In the rows, zero is written as 128.
Known rows, with every step that occurs:
D T P R V: [ 98  81 157 161  89 129  91  94 128 125 140 168 165 139 106 147 112 159
  85 162 157 129 106 105 111 135 114  99]
V J P: [ 97 114  89 104 135 122  35 141 138 179 160 114 109 151 162 154  93 166
 142 151  86 109  79 134 117 103 163 138]
J R D: [175 174 101 124 172  86 146 101 132 151 100  89  98 112 150 159 108 117
 147 160  91 146 100 130 117  90 122 115]
R V T D J: [107  82 182 116 152 119  64  70 165 166 189 130 168 159 149 121 150 153
 151 142 152 128 189  90 153 131 141 138]
R D T P J V: [127  69 154 166 134 129 117 136 105 214 190 124 105 106 114 131  97 137
  60 132 135 122 107  66 163 137 108 105]
P R D T: [111 134 132 135 151  95 117  96 164  77 100 129 110  95 111 130  97 160
 117 144 133 130  99 128 109 108 115 132]
V T: [ 66 117 123 128 133 116  49 117 148 117 119 137 149 134 123 142 115 164
 138 166 113 147 137  96 129 112 157 147]
P R V T D: [ 95 121 171 129 147  98  79  92 164  75 138 147 173 206 146 137 147 184
 134 136 153 134 142 116 101 142 144 105]
P J R V: [148 138 150 114 108 117 151  99 125 135 166 147 150 155 150 175  96 139
 139 147 108 157  96 112 122 108  87 123]
D V J: [ 90  93 128 126  95 116  85 134 143 182 145 113 127 126 107 145  80 153
 141 154 126 155  93 139 144 113 140 216]
V J T: [ 69 110  92 118 128  90  40 145 128 177 154 130 121 163 155 146 101 177
 144 161  97 132 103 147 103 140 167 174]
P R D V: [143 140 152 117 146  89 148  98 155  88  84 104 103 114  95 139  93 136
 140 134 145 151  84 155 109  85 117 152]
V J T D R: [ 83 138 113 113 134  62  70 131 136 193 170 114 111 136 184 113 142 160
 123 137 126 130 120 128 140 163 122 205]
T D: [ 80 111 123 128 141  81  36 113 140 176 134  98 132 131 134 100 113 133
  90 146 135 124 136 138 130 126 119 100]
R V: [110 109 152 122 122 122  84 109 141 173 138 138 168 143 129 147  80 134
 130 156 110 134 123 149 121  99 123 115]
P J R D V: [165 149 137 118 134  91 197  95 123 144 135 101  90 104 131 157 101 130
 139 141 136 162  82 109 147  88  83 168]
P J V T: [ 86  91 162 128 129 138  91 151 142 114 183 147 145 147 132 155 106 161
 129 134 109 149 123  81 147 126 141 155]
J T D V R: [ 46 141 126 141 109  83 125 115 138 193 127 131 114 144 178 128 139 133
 136 152 181 158 138 157 131 149 171 164]
V R: [ 88 174 114 132 116 136 100 123 150 145 107 130 135 124 132 141  95 120
 161 173 101 164 111 151 117 104 164 146]
T D J R V: [149 125 161 118 138  98 124  64 150 175 179 106 148 130 173 136 147 108
 146 144 131 135 154 124 146 116 104 126]
R D P J V T: [145  97 150 134 168 140  97 133 137 145 185 118 122 121 130 151 108 165
 129 160  91 134 124  57 169 121 150 109]
V R D: [139 191 117 123 163 124 138 113 149 167 103 101 107 127 134 137 101 122
 174 160  94 156 109 147 118  97 166 126]
R V T: [ 98 102 155 129 129 132  75 106 148 145 141 160 183 166 137 165 111 167
 150 161 116 139 142 101 128 114 147 126]
R D T P J: [108  93 126 149 130 116  88 108 101 194 172 132 105 107  98 111 106 152
  58 152 159 122 109  57 153 126  92  91]
J T P R D: [129 142 108 133 167  67  83 113 100 124 114 118  97 160 129 136 135 154
 111 149 143 125  87 125  81 122 148  65]
J V R D: [164 161 141 140 167 141 167 148 149 190 122 100 106 126 155 158  90 109
 173 146  79 148 110 154 123 105 185 131]

Rows:
[130 121 163 142 115 133  95  97 123 179 135 157 178 133 138 157 146 146
 122 158 133 148 136  59 165 130 113 146]	D R V T P
[107 116 182 123 132 111 116 134 154 140 189 128 136 126 172 125 143 150
 109 114 134 141 141  63 184 151  93 186]	P J V T D R
[ 93 108 123 127 104 118  36 120  99 165 167 127 132 135  90 114  98 134
  77 155 143 146  98  87 138 120  98  88]	T P J
[ 96 112 115 120 107 118  29 109 134 121 166 125 135  92  98 118  75 150
  94 177 107 140 108 101 154 104  98  95]	D P J
[114 105 122 123 147  83 118 131 123 215 150 112  92 147 142 149 104 167
 152 147 126 137  99 143 123 126 160 201]	R D V J T
[117 129 117 135  90 111 148 124 134 168 135 104 114 125 144 176 106 139
 167 167 109 168  79 131 141 110 139 225]	D V J R
[106 126 166 104 122  69 112  98 122 168 191 156 148 146 188 119 132 154
  96 113 158 130 136 117 143 153  58 148]	P J T D R V
[105  74 166 126 138 141  76 118 177 137 176 133 143 108 135 144 123 137
 169 143 100 138 159  90 162 105 166 184]	D J V T
[127 136 123 117 139  81  93  73 152 146 161  83 114 100 160 114 150  99
 139 148 131 133 148 113 146 111 111 143]	T D J R
[ 95 137 108 100 140 100  61 111 157  47 109 130 114 135 146 153 105 154
 126 142 112 108  73 152  90  85 133  87]	J P R
[133 141 116 134 134 102 163  95 128 135 150 125  88  92 142 150 104 145
 112 154 121 148  95  88 142 112  81 140]	P J R D T
[100  82 121 143 115 111  52 133  90 242 190 142 155 207 150 159 118 174
 123 163 124 124 111 120 106 157 171 120]	R V J T P
[103  89 157 125 118 127  90 150 134 141 179 128 135 127 127 138  73 129
 108 125 103 142 101 125 138 110 109 138]	P J V
[ 84 126 131 143 122 116  45 113 128  63 111 145 147 165  98 139 146 170
 116 167 143 148 107  75 112 126 155 100]	V T P R
[117 146 134 146 121 153 125 149 154 161 123 121 134 123 153 157  86 104
 164 152  87 157 109 154 132 109 181 157]	J V R
[ 83 101 142 176  77 171 126 152 120 189 185 160 128 119 132 141 105 129
  92 153 140 164 105  79 164 147 142 134]	D T P J V R
[107 119 151 105 149 126  87 100 160  49 137 175 158 194 164 190 128 193
 159 140 118 117  98 110  93  96 159  94]	J P R V T
[111 112 191 111 148 107  84  60 179  69 175 139 168 172 132 122 165 167
 156 132 165 132 168 100 124 129 133 132]	P R V T D J
[ 55  74 108 166  93 118  43 115 118 192 130 143 136  92 105 121 103 135
  61 176 154 126 121  88 149 129 116 111]	D T P
[134 140  99 127 169  79  76 137  98 141 148 109  90 189 127 142 135 185
 129 148 120 132  76 119  71 143 172 114]	V J T P R D
[121  92 159 118 117 101  83  78 128 110 176 156 153 152 130 137 140 149
 133 145 156 130 131 119  97 121 139  97]	D J T P R V
[114 155 115 114 112 103 116 112 121 108 151 124 122 120 140 152 100 134
 126 157 107 157  92 111 124 102  87 136]	P J R
[154 133 149 124 171 111  82  76 146  79 145 110 116 137  88 123 164 155
 155 151 138 140 128  59 126 104 155 109]	V T P R D J
[139 143 133  94 177  70 103  81 155  64 141 115  94 116 131 123 126 146
 166 136 128 131 118 144  86  92 138 134]	P R D J T
[ 91  71 140 157 143 120  32 135 155 181 164 112 146 128 157 138 140 153
 104 166 117 119 161  80 173 153 174 104]	J V T D P
[192 106 169 128 166 116 120 113 142 130 157  87 102 111 104 128 128 110
 136 129 116 128 111 113 128  97 147 102]	T P R D J V
[142 132 121 116 154 106  64 103 128 146 163 100 114  96  98 118  79 152
 106 167 109 132 101 100 150  96 102  76]	R D P J
[124 137 155 124 119 164 131 122 176 163 163 116 131 100 145 142 103  92
 192 149  92 161 135 143 150 102 179 181]	D J V R
[ 89 145 144 122 135  88  70 106 161 137 119 124 137 115 160 113 157 148
 118 141 144 133 152  85 166 139 106 177]	V T D R
[105 137 110 124 114 104  39 100 160  51 111 125 140 100  92 130  90 150
 116 184 110 139  93 137 115  95 128  93]	D P R
[110 125 111 117 169  99 109  98 156  84 113 136  85 104 153 149 108 168
 110 140 126  98  75 126 107  97 125  97]	J P R D T
[107 120 131 112 125  99  93 127 140 101 162 158 150 209 148 170 106 195
 165 144 109 138  89 161  61 141 158 157]	P R V J T
[150 127 142 130 121 110 108  81 117 165 195 123 149 147 156 141 125 143
 105 170 132 139 122  96 152 137  86  68]	T D P J R V
[ 82 123 108 138 121  76  47 121 106  95 116 146 126 159 124 136 132 156
  98 156 147 131  93 128  87 135 139  85]	J T P R
[ 86 107 108 139 134  90   4 103 144 180 138  97 135 102 125 101 110 132
  83 182 133 111 140 124 152 133 125  74]	T D P
[168 145 127 137 147  87 188  92 132 161  93  92  94  94 140 165 107 113
 156 157 122 152  95 134 145  88 114 169]	J R D V
